Each row comes from the steps of one path. Every step used is in the known rows, and no mark comes twice. Write the path behind each row, first mark first.
Known rows:
vada vodim kuzav gafaz: [  7   3   8   1  14  -9  13 -16  10  22  32  -9   0   5  -9  20   5  17
  -7  27   8  14 -21   3  16   0  12  -8]
tizad rikil padiv vodim: [ 19  11  -8 -10  18  -5  -6  -1  21 -15  -2  -6   8 -15  20  -4  -2   5
   5  14   3   1 -20  -9 -17   5   0  -1]
gafaz padiv vodim kuzav: [ 10   5 -14 -22  -4  -8   0 -22  -5  23 -15 -19  13 -21  21  15   6  12
 -18  -6   4  21 -12   5 -12 -31  16 -27]
tizad vodim kuzav gafaz: [  3  -2   8  -6  11 -10   6 -12   7  23  25  -8  -7   3   7   6   0  30
  13  28   5  23 -13  20   7   5  29 -12]
vodim kuzav rikil padiv gafaz: [ -6 -11  18 -18 -10 -13  -2 -16  19   4   5  -2 -13  18  17   3 -12   0
   4   9  31 -13  -4 -10   5   6  -6  -6]
vodim kuzav gafaz padiv: [  0  -6 -16 -16  -8 -13  10 -26   0  19   5 -26   6  -6   9  12   3  19
  15  22   8   3 -19  26   0 -18  25 -21]
vada rikil: [ 15  12  12  -4  13   5  -9  -5   7  -7   6 -17  17  -4  13  -5   1   4
  -7  34 -17  19 -18  -3   7 -10   8  -5]
zaze vada rikil padiv vodim kuzav: [  6  14  15   0   3   0  -4  -7  13  18   0 -22  25 -12  -1  -4  -8 -18
  -6   8 -15  18  -1  -6  -1  16   7 -15]
zaze vada: [  2  26  -2 -10  -1   0 -23 -13  12 -19  -1 -16  11  -4   1  -2 -19 -15
  -4  33  -7   6  -9  -3   4  -7   3  -5]
vada rikil padiv: [  8   8   9  -4  11  -1   1  -5   6 -18   5 -20  17  -1   4 -17  -5   1
  10  35 -17   0 -20 -13   4  11   3  -7]
kuzav gafaz: [  0  -1  -3  -6  18  -8  -8 -17   5  -2  21 -22   4   0   4  -2   0  16
  15  39  -5   0 -22   3   6   1   8  -7]
vada rikil padiv vodim: [ 12   7  13  -2  22  -3  -1  -6   2  -1   5 -20  24 -13  12 -13   4   0
  -3  14 -22  16 -17 -25  -8  11   0 -12]
gafaz padiv vodim kuzav rikil memev: [  6 -10   2 -17 -13 -12   7 -31   8  11 -11   6   5 -19  28  16  14  19
  -2 -23  15  21   1  -3 -11 -27 -21 -22]
kuzav rikil padiv fazol: [  0 -17  -5  -3   7  -2  -5 -21  12 -31   3   8   0   0  15   0  -5  -6
   9  36   5 -19 -11 -19  13 -12  11   2]
memev rikil: [ 11  17  -5  -7  14 -12 -11 -20   4 -16  -9  -9   1  -6  -6   6  -4   6
  -3   9  20   7 -18   4  -3 -15   5   5]
rikil padiv: [ -5   9  -5 -16  11  -8  -8 -16   4 -23   3 -18   2   3   0 -10 -13   4
  13  32  -2 -17 -19 -17   3   6  -7  -7]
fazol padiv vodim kuzav gafaz: [ -4 -28  -6  -6  15   8  -2 -25  -5  39  -5  -9  17 -20  14  10   8  32
  -1   3  -1  17 -16   5  -5  10   3 -25]
kuzav vodim: [  5  -2  -8 -11   6  19 -13 -17   5  -6   5 -12   9  -5  39 -12  -3   7
   5  32  -4  10 -20 -10   3  -6  -4   6]
zaze vada vodim kuzav: [  8  30  12  -4  -4   0  -3 -12  16   6  11  -6   8   0  -9  17 -16 -17
 -27  18   5  18  -4   2  16  -9   7  -5]
rikil vada vodim: [ 19  10   8   4  20   1   6 -13  -9 -30  18   3   3  -8   9   9  -1  10
   3  27   8  20 -12 -14  13  -4   6  14]
zaze vada rikil padiv fazol: [ 10  11  -4   7   1   0  -1  -8  16 -29   0 -26  23  -4  -1  -5 -18 -36
   4  41 -21   0 -10  -8   6  -2  27   0]
gafaz padiv fazol: [ 15   2 -35 -17  -4  -8   4 -20  -4 -25 -15 -21  11 -13  22  16  -4  -5
  -7  24  -1   2 -22   2  -4 -49  34  -6]
vodim kuzav rikil vada: [  3 -19  16  -7   2   7  -7 -23  -3  -5  11  22  -8  -7  23   6   6  16
  20  23  31   9   1  11  19  -6   5  10]
kuzav rikil: [  3  -2  14 -10   3   6 -18 -20  12 -15   7  15  -1  -3  19  -2   0  11
  -2  29   6   3 -11  -8  15 -14  -4  -4]
tizad rikil vada vodim kuzav gafaz: [ 28  -4   3  12  18  -3  24  -4  11  -1  34   7  -5  -4  12  24   7  21
  21  33  32  23 -14  28  10   8  24  21]
zaze vada vodim kuzav gafaz: [  3  15   9   7   3  -5   7 -16  21  16  29 -13   7   7 -16  14 -11  -5
  -8  30   3  16  -8  10  17   7  14  -8]
padiv vodim kuzav rikil: [  6 -10  16 -11   8   5 -15 -18  10  24   5  17  -1 -14  23  11  12  11
 -19   2  13  21  -5  -7   7 -13  -1 -15]
zaze vada rikil padiv: [  5  20  12   2  -1   1  -6  -5  16 -21   1 -24  23   0  -5 -17 -19 -20
   8  39 -22   0  -6 -10   4  15   3  -5]
tizad padiv: [ 13  11  -5 -22   3  -8 -17  -2  14 -11   6 -14  -2   0  -6   0   4  -2
  10  32 -21   0 -12 -14  16  -8  -6 -12]
gafaz padiv: [ 11  10 -16 -21  -8  -8  -1 -23  -3 -19 -12 -22  11 -10  17   1  -5   8
  -2  21  -3   4 -20   3  -5 -30  10 -17]
rikil padiv vodim: [  2   9  -2 -12  20  -8  -8 -14   1  -8  -1 -16  10 -13   7  -7  -3   7
   2  10  -8   1 -18 -27 -10   7  -7 -14]
vodim kuzav: [  1   8  -2 -23   5  -3 -15 -13   6  11   5 -10   1  -1   7  10  -3   7
  -8  23  11   6 -17   8   6 -15   9  -8]
memev rikil padiv vodim kuzav: [  4   5  -3 -10  16 -20  -3 -20   3  16 -12 -11   4 -13 -11   8  -2   7
  -3 -17  25   4 -15  -6 -12   5   2  -6]
rikil padiv vodim kuzav gafaz: [ -7 -10  -4  -7  23 -13   3 -18   4  27  17 -22   5  -6  -1   3   5  18
  15  12   4  -1 -18  -5  -4  22   5 -21]
tizad vodim kuzav gafaz padiv: [  6  -1  -5 -11  -7 -14  20 -22  -1  20   9 -17  -1  -5  11   8  -1  29
  13  19   5  22 -10  26  -1 -12  39 -24]

Which path is each row?
[  8  -3 -18  -6   8 -12   6 -22  -4  11   3 -28  17 -20  18   4   8  21
   5   9 -13  16 -21  -2 -13 -18  17 -27]
kuzav gafaz padiv vodim
[ 24  13   6  12  21 -14  12 -19  -9 -31   9   3  -2 -10  -7  13  -3   7
   5   7  28  22 -11  -5   8  -5   6  23]
memev rikil vada vodim
[ -8 -11  13 -14  -2  -1  -6 -21  12   2   7  12  -6   3   5  -3  -3   8
  10  25  21 -19  -5  -3  16   6  -6 -10]
vodim kuzav rikil padiv
[ 18  -6  26  10  13   7   7 -21  -3 -33  21  29  -6  -6  17   3   5  14
   5  27  18  18  -2 -16  25  -5  -5  14]
kuzav rikil vada vodim
[ 10 -11   4 -17 -12  -2  -2 -28   3  22 -11  10   5 -20  30  15  12  14
 -17  -8  14  18  -4   3  -2 -31   8 -25]
gafaz padiv vodim kuzav rikil
[  5  -3  30  -5  -5 -16  14 -13  22   5  15   6 -12  20   8  12 -12   1
 -12   5  30  -1  -3 -23  12   6  -5  -3]
vada vodim kuzav rikil padiv gafaz
[  2  -7  -1  -7  20  -7  -5 -16   3  38  18 -16   6 -12   7  13  11  20
  -1  11   3  20 -18   5  -2   1  12 -20]
padiv vodim kuzav gafaz
[  0 -31  13  -9   3  22 -14 -29   1  24 -18  24  10 -23  26  10  10  25
 -21  -7   9  18  -3  -9   3  -6  -9 -20]
fazol padiv vodim kuzav rikil
[ 13 -22   7  -8  -7   4   4 -32 -17   7  -8  17   3 -27  37  14  16  17
   7  -7  25  24   3   6  -1 -24  11 -10]
gafaz padiv vodim kuzav rikil vada
[ 16 -20  15  -8   2   2 -11  -8   1  14  12  24  -8 -18  17  10  22   6
  17   2   8  20   9  -9  21   1  -6  -4]
tizad padiv vodim kuzav rikil vada
[ 13  11  11  -5  12 -10   1  -6  14 -20   8 -18  18  -4  10  -1   4   9
   8  18 -15  22 -15  -6  -7  -4 -20  -3]
vada rikil memev
[  9 -20  17  -4  11   7 -10 -23  -9  12   7  24  -3 -19  31  11  13  14
   5   0  25  25   2  -3   8  -6   2   3]
padiv vodim kuzav rikil vada
[ 38  13   4   6  19   2  11  -1   9 -39  17  10   1 -10  21  13  -2   8
   6  31  22  24 -14   6   5  -7  13  25]
tizad rikil vada vodim
[  6 -14   8   3   5  -3  13 -20  15  -8  14  16  -4   4   4  20  -3  -6
 -13  22  17  -4 -10 -18  26 -11  15  -1]
vada vodim kuzav rikil padiv fazol
[ -2 -10  -6   1  21 -26   9 -23   5  29   5 -19   1  -7 -16   8   3  16
  16  -6  25   2 -18   3  -9  20   8 -10]
memev rikil padiv vodim kuzav gafaz
[ -2  -8  12  -7  14   0 -11 -19   8  -9   2  12   4 -11  16 -11   2  10
   3  12   0  -2  -9 -31   1   6 -13 -12]
kuzav rikil padiv vodim
[ 12 -16  28  -1   4   8   3 -20  -5  -5  13  32 -16  -7  27   1   3  26
  18  17  29  30   7  14  17  -1  19  10]
tizad vodim kuzav rikil vada
[ 13 -13 -23  -5  -6 -16  24 -23  -1  14   6 -17   0  -8  16  23   0  16
   8  19   4  23 -14  26   0 -30  59 -17]
tizad vodim kuzav gafaz padiv fazol
[ 23   7   7   7  16 -13  16 -20  -8  -7   7   6  -6  -8 -11  25   0   8
  -2  -1  44  26  -6   9  10  -5  12  20]
memev rikil vada vodim kuzav
[  1  -9  30 -11 -12 -15   7 -14  15   8   6   7 -19  18  24  -1 -17  13
   7   5  29   9   3  -8   2  14  10  -8]
tizad vodim kuzav rikil padiv gafaz
[ 16   1 -23 -15   5  -8 -12  -2  13 -17   3 -13   0  -2   0  14   3 -17
   3  34 -21  -1 -15 -14  17 -25  15  -5]
tizad padiv fazol
[  1  -3  23  -2   2  -3  11 -20  18   0  16  19  -8   6  -3   3  -1  10
  -9  20  18  -7  -8 -18  25   5  -6  -7]
vada vodim kuzav rikil padiv
[ 12 -11  14 -17  -1  -1 -17  -7  21  30   7  18  -6 -10  11  10  21   2
  -9   2  -6  18  -1 -14  19  -8  -9 -22]
tizad padiv vodim kuzav rikil
[  7  -6  -5 -13  12 -14  -8  -2  14  43  21 -19  -2  -6  -6  11  19  11
  12  12 -16  15 -13  -2   9   6   4 -25]
tizad padiv vodim kuzav gafaz
[ 15   4  10   2  15  -1   8 -17 -10  -5  17   4  -3  -9   6  21   1  10
  -3  18  23  24  -8   0  15  -4  10  11]
rikil vada vodim kuzav
[  4 -19   8  -3  -1  -3   9 -19  13  -3   7  19 -12   0  17   6  -7   5
   4  21  16   5  -3  -3  13  -5  33  -3]
tizad vodim kuzav rikil padiv fazol
[  2 -11  13   4  21  -7  10 -10   9  36  20 -24  18  -8   1  -3  10  16
  11  16 -13  15 -16  -4  -3  25  11 -19]
vada rikil padiv vodim kuzav gafaz
[ -3  -8  25 -10  -4  -2   3 -17  12   2  11  21 -14   3  13  -9  -7  19
  12  19  16   4   1  -2  14  11  12 -11]
tizad vodim kuzav rikil padiv
[ 14   5  -4 -23   6  -8 -17  -1  11  31   3 -10   0 -10   0  13  14  -1
  -8   1 -13  18 -10 -10  10  -8  -4 -22]
tizad padiv vodim kuzav
